What can hang from each mark
R: H T
Q: T
T: Q R X
Z: N
P: X
H: N
N: T Z
X: T

Each row was made from one small tree. The marks that hang from a mark follow it in brackets, in alphabetical order. Every link used is in the known rows. Write each row's tree.
Known rows
H{N{Z}}: -0.927, 2.388, -3.326, 2.815, 1.916, 2.683, 0.760, 0.616, 2.161, -1.838, 1.537, -0.950, 1.131, -0.183, 3.552, 0.184, -2.664, 0.712, 0.467, 1.379, -2.028, 0.361, 1.297, 5.690, -2.179, 6.135, -1.015
Q{T{R X}}: 0.470, 0.308, 1.175, 3.303, -1.565, -2.628, -1.330, -3.708, 0.278, 0.038, 1.751, 1.330, -1.801, -0.957, -2.299, 0.908, 2.678, 2.112, -0.774, -0.153, 0.685, 0.895, 0.722, 0.881, 0.212, -1.190, 1.031
T{Q R{H} X}: -0.320, -0.571, 2.753, -1.014, -3.201, -1.010, -0.158, -1.531, -0.705, 3.092, -1.821, 0.897, 0.556, 0.828, -2.988, -0.910, 5.269, -3.755, -1.663, -3.401, -1.520, -0.205, -2.867, -2.827, 3.021, -4.850, -2.037
N{T{X}}: -0.302, 3.781, 0.539, 2.935, 0.795, -1.137, 1.035, -0.181, -0.859, 1.700, 1.344, -0.272, -2.987, -0.421, 3.516, -1.437, 0.548, 4.173, 0.273, 3.076, 1.128, -0.039, -0.787, 1.470, -0.598, 2.014, 0.753
T{Q R{H{N{Z}}} X}: -0.294, -1.781, -0.107, -2.756, -1.871, 0.737, 1.069, 0.162, -0.065, 2.417, -2.183, 0.380, 2.252, 0.632, -3.020, 0.436, 2.501, -3.273, -0.325, -4.281, -2.245, 1.376, -1.874, -3.461, 2.723, -3.969, -2.052
H{N{T{R X} Z}}: 0.041, 1.088, -3.980, -0.778, 2.634, 1.545, 2.716, 1.856, 0.946, 1.861, 0.493, -1.262, 0.409, -0.605, 2.465, 1.108, -3.194, 3.746, 2.075, -0.763, -0.482, 2.745, -0.514, 0.571, -0.558, 2.153, 1.354
P{X{T{Q R{H{N}}}}}: 0.746, 0.776, 2.136, -1.331, -1.027, 0.409, -1.305, -1.476, -1.967, -4.666, -0.558, 1.260, 0.781, -2.492, -3.542, -1.633, -0.640, -0.924, -2.766, -4.275, -0.785, -2.844, 0.251, 1.723, -1.617, -0.817, 1.560
Q{T{R{H} X}}: 0.024, -0.715, 2.731, 3.293, -2.586, -2.324, -2.537, -1.921, -1.279, -0.883, 1.612, 1.264, -0.999, -0.022, -3.226, 0.568, 2.631, 1.643, -1.259, 0.413, 1.930, -0.366, 2.055, -1.784, 0.570, -2.572, 0.629
N{T{Q R{H} X} Z}: -0.705, -0.175, 0.710, -0.222, 2.362, -2.350, 0.904, 2.035, -0.686, 4.401, -0.650, -2.268, -2.160, 3.367, -0.256, 1.828, 0.012, 1.429, 5.205, -3.324, 0.838, 1.064, -0.105, -4.037, 2.267, -2.986, -2.032
H{N{T Z}}: -0.735, 1.769, -4.069, 1.794, 4.238, 2.321, 1.636, 2.303, 1.035, -1.064, 1.237, -1.512, -0.321, 0.172, 4.518, 1.730, -4.943, 3.342, 2.457, 2.365, 0.593, 1.255, 1.101, 3.804, -2.553, 6.459, 0.449
Q{T{X}}: -0.143, 1.673, 1.130, 5.235, -1.428, -2.125, -1.715, -3.361, -0.003, -2.209, 2.199, 1.570, -2.085, -1.025, -1.165, -0.086, 2.241, 2.416, -0.897, 2.844, 0.894, 0.142, 2.395, 2.256, -0.523, 1.068, -0.050
R{H{N{T{Q X}}}}: -0.864, -0.437, -0.230, -0.178, -0.308, 2.743, 0.094, 2.269, -2.295, -2.192, -0.900, 0.751, 1.262, -0.262, 0.830, -0.095, -1.162, -0.369, -1.702, 3.310, 2.073, -0.358, 0.200, -1.606, -0.743, 1.456, -0.198
Q{T{R{H{N}} X}}: 0.198, -1.754, 0.660, 1.510, -2.255, -0.333, -1.676, -1.288, -1.180, -1.927, 1.003, 1.724, 0.564, -1.254, -3.335, 1.112, 1.091, 1.407, -1.916, 0.670, 1.829, 0.819, 1.776, -1.910, 0.011, -1.688, 1.381
N{T{Q}}: -0.442, 1.373, -0.081, 2.171, 3.304, -0.600, 0.457, -0.717, -0.151, 0.590, -0.398, -0.360, -3.279, 1.150, 2.918, 1.899, -0.100, 0.240, 1.785, 2.351, 2.088, 0.256, -1.946, 3.061, -1.113, 4.164, -0.664
Z{N{T{Q R X}}}: 0.884, -1.960, -3.451, -2.420, 0.607, -2.489, 1.211, -0.506, 4.298, 3.670, 1.911, -0.317, 0.932, -1.459, 0.421, 1.077, 0.882, -1.004, 0.779, -1.595, -0.710, 2.505, -2.000, 2.754, 1.734, 0.071, 3.199
R{H{N{Z}} T{Q X}}: -0.767, -3.049, 0.566, -3.256, -0.994, 1.803, -0.930, 3.698, -1.729, -4.308, -1.871, -0.041, 1.266, 0.793, -1.205, -0.801, -1.386, -3.641, -0.682, 3.060, -1.436, -1.513, 3.562, -5.617, 1.042, -3.290, -4.818
X{T{R{H{N}}}}: 1.603, 1.294, 2.963, -0.307, -1.003, 1.946, -1.916, -0.783, -0.875, -3.472, -0.720, 0.077, 1.132, -0.090, 1.034, -4.014, -2.794, 0.571, -1.699, 2.183, 0.774, -3.987, 1.783, 1.110, -3.687, 1.670, 2.897

Write each row's tree
0.018, -0.573, -4.387, -2.429, 3.211, 1.548, 3.160, 1.242, 1.099, 2.051, -1.169, -0.901, 0.517, -0.134, 0.918, 2.435, -2.436, 1.223, 2.862, -2.043, -0.701, 3.723, -1.706, -0.154, 0.259, 1.478, 0.175
H{N{T{Q R X} Z}}
0.567, -2.454, -3.682, -1.301, 2.046, -2.064, 0.346, -0.407, 4.620, 2.596, 2.277, -0.767, 0.583, -0.564, 1.451, 2.354, -0.497, -1.727, 1.256, -0.753, 0.309, 1.585, -1.809, 4.784, 0.526, 2.572, 3.232
Z{N{T{Q R}}}
-0.024, -1.989, 0.304, -3.110, -2.784, 1.367, 0.998, -0.688, -0.600, 1.881, -2.688, 1.537, 2.530, -0.504, -3.146, -0.079, 3.384, -3.869, -2.554, -3.049, -1.603, 1.072, -3.250, -3.113, 2.451, -3.739, -1.067
T{Q R{H{N}} X}
-0.373, 1.766, 3.375, 1.427, -3.979, -1.049, -0.824, -0.590, -1.071, 2.846, 1.002, 0.281, 0.436, 0.144, -0.605, -2.932, 4.041, 0.152, -2.877, -1.434, -1.208, -1.761, -0.983, -1.688, 1.639, -3.744, -0.157
T{R{H} X}
1.343, 2.345, 5.138, 1.393, -1.189, 0.029, -2.699, -1.400, -0.950, -2.385, -0.021, -0.385, -0.445, 0.956, 1.107, -4.506, -1.293, 0.743, -0.993, 1.869, 0.902, -5.090, 2.022, 1.346, -3.121, 0.757, 2.058
X{T{R{H}}}
-0.910, 4.201, -0.292, 3.799, 2.823, -2.368, 1.272, 1.565, 0.400, 2.877, 2.135, -2.577, -3.258, 1.849, 3.731, -0.494, -1.210, 5.282, 4.715, 0.585, -0.056, 0.370, 1.739, 1.018, 0.104, 1.427, -1.219
N{T{X} Z}
-0.428, 0.605, -4.398, -0.878, 3.262, 1.904, 2.894, 1.386, 0.961, 0.140, -0.839, -0.682, 0.189, -0.216, 2.041, 1.774, -2.865, 1.521, 2.944, 0.361, -0.488, 3.079, -0.302, 0.975, -0.417, 3.267, -0.760
H{N{T{Q X} Z}}
-0.768, 2.220, -0.871, 1.605, 3.468, -2.254, 1.796, 0.771, 0.608, 3.101, -0.087, -2.040, -3.275, 2.508, 1.852, 1.175, -0.291, 2.211, 5.598, -0.989, -0.240, 1.579, 0.098, 0.046, 1.278, 0.619, -2.798
N{T{Q X} Z}
-0.189, -1.534, 0.199, 1.916, -1.257, -0.927, -1.571, -0.431, -0.562, -1.387, 1.416, 0.656, 0.386, -0.007, -3.236, 1.637, 0.160, 2.106, 0.260, -0.615, 1.358, 0.912, 3.104, -2.279, 0.419, -1.894, 0.442
Q{T{R{H{N{Z}}} X}}
-0.535, -0.200, 0.678, 0.906, -1.287, 2.050, -1.127, 0.514, -0.484, -0.197, 0.626, 0.141, 1.864, -0.017, 0.775, -0.105, 0.159, -1.001, -3.038, 0.143, 0.206, -1.592, -1.003, 1.257, -1.046, 1.224, 0.812
T{R{H{N}}}
-1.304, -0.213, -0.733, 0.299, 0.968, 2.030, 0.234, 3.421, -1.455, -1.351, -0.491, -0.721, 1.005, 1.220, 0.968, 0.553, -2.283, 0.501, 1.149, 1.695, 1.304, -0.199, 1.774, -1.897, -0.193, 1.164, -1.557
R{H{N{T{Q X} Z}}}
-0.100, -0.456, 1.572, -1.024, 0.283, -1.249, 0.712, 0.422, -1.819, 3.270, -1.334, -0.087, -1.651, 1.102, -0.473, 0.881, 1.795, 0.302, 0.811, -0.894, 1.877, 0.576, -2.606, -3.358, 1.528, -2.574, -0.076
N{T{Q R{H} X}}
-0.713, -1.638, 4.349, -1.117, -2.798, -0.480, -2.463, 1.592, -2.644, -3.288, -1.232, 0.514, -0.847, 1.087, -1.211, -2.302, 2.111, -4.220, -2.417, 4.099, -0.634, -3.499, 2.351, -4.941, 1.343, -4.429, -4.824
R{H T{Q X}}
0.859, 2.540, 2.847, 0.455, -0.459, -1.897, -1.243, -3.481, -0.903, -2.826, 0.132, 0.883, -1.415, -2.048, -2.623, -1.965, 1.039, -0.489, -1.620, -5.078, -1.826, -2.962, -0.575, 3.949, -1.124, -0.451, 1.190
P{X{T{Q R}}}
0.441, -1.212, -1.730, -0.795, -0.631, -2.315, -0.143, 1.486, 2.811, 2.809, 3.554, -0.796, 1.512, -0.987, 1.328, -0.646, -0.051, 1.055, -0.370, 0.173, 0.504, 0.413, 0.263, 1.540, 1.142, -0.439, 3.997
Z{N{T{R{H} X}}}
-0.533, 0.697, 0.453, -0.211, -2.635, 0.731, 0.384, 1.157, -0.316, 2.160, 0.505, -0.320, 2.169, -0.184, -0.702, -1.751, 1.335, 0.583, -1.427, -2.290, -1.915, -0.190, -0.090, -2.233, 1.391, -2.842, -0.168
T{R{H{N{Z}}} X}
-0.316, -3.265, 1.116, -3.779, -2.303, 2.569, -1.076, 2.568, -2.521, -4.923, -2.404, 1.424, 1.518, -0.696, -1.264, -1.444, -0.244, -4.372, -3.419, 4.698, -0.612, -1.751, 2.021, -5.159, 0.464, -3.079, -3.560
R{H{N} T{Q X}}
0.499, -0.795, -3.201, 0.221, 1.538, -2.044, -0.071, 0.273, 4.377, 2.454, 4.020, -1.150, 0.605, -1.026, 2.991, 0.968, -1.221, 0.772, 0.565, 0.468, 0.478, 0.619, -0.557, 5.566, -0.424, 3.220, 4.518
Z{N{T{R}}}
-0.103, -2.332, 0.499, 2.795, -0.400, 0.202, -2.787, -1.095, -0.729, -3.509, 1.469, 1.176, 0.142, -0.302, -2.060, 2.859, -0.614, 0.621, -1.444, 1.687, 3.028, -0.267, 2.075, 0.574, -1.614, 1.368, 1.480
Q{T{R{H{N}}}}
1.305, -0.425, 2.087, -1.993, 0.593, 1.392, -1.126, -0.652, 0.081, -2.695, -2.445, -0.577, 0.983, 1.549, -0.676, -1.834, -2.800, -1.952, 1.446, -0.676, 0.025, -2.500, 1.609, -0.052, -2.230, 0.493, 0.293
X{T{Q R{H{N{Z}}}}}
0.092, -0.075, 1.769, -1.115, -1.162, -1.038, -0.544, -1.094, -0.266, -1.914, -1.121, 0.595, -2.097, -0.388, 0.207, -1.810, 2.404, -3.399, -1.561, 3.179, -2.514, -1.387, 0.252, -0.881, 0.856, -2.110, -4.039
R{T{Q X}}
0.558, -0.755, -3.670, -3.000, 1.561, 2.434, 3.061, -0.043, 0.200, 1.169, -1.863, 0.899, 0.826, -2.030, 0.856, 1.638, -1.067, 0.346, -0.582, -0.005, 0.286, 3.409, -3.718, 0.278, -0.378, 1.773, 1.697
H{N{T{Q R X}}}
-0.186, -0.933, -4.474, -1.406, 4.615, 1.862, 2.345, 1.384, 1.381, 0.903, -0.815, -1.342, 0.111, 0.561, 2.009, 3.812, -3.822, 0.621, 3.310, -1.316, 0.308, 2.902, -1.452, 1.787, -1.078, 3.929, 0.158
H{N{T{Q R} Z}}
1.621, -0.746, 2.453, -2.370, -0.360, 1.946, -1.295, -1.604, -0.521, -3.224, -2.932, 0.579, 1.154, 0.366, -0.952, -2.271, -1.788, -2.537, -0.781, 0.630, 0.566, -2.819, 0.246, 0.223, -2.591, 0.852, 1.344
X{T{Q R{H{N}}}}
0.305, 0.674, 0.749, -1.016, -2.028, -1.580, 1.434, -3.630, 1.150, 4.309, -1.595, 0.935, -0.492, -0.257, -1.807, -0.397, 5.475, -3.065, -1.045, -4.136, -3.098, 1.485, -4.622, 0.339, 2.653, -3.061, -1.490
T{Q R X}
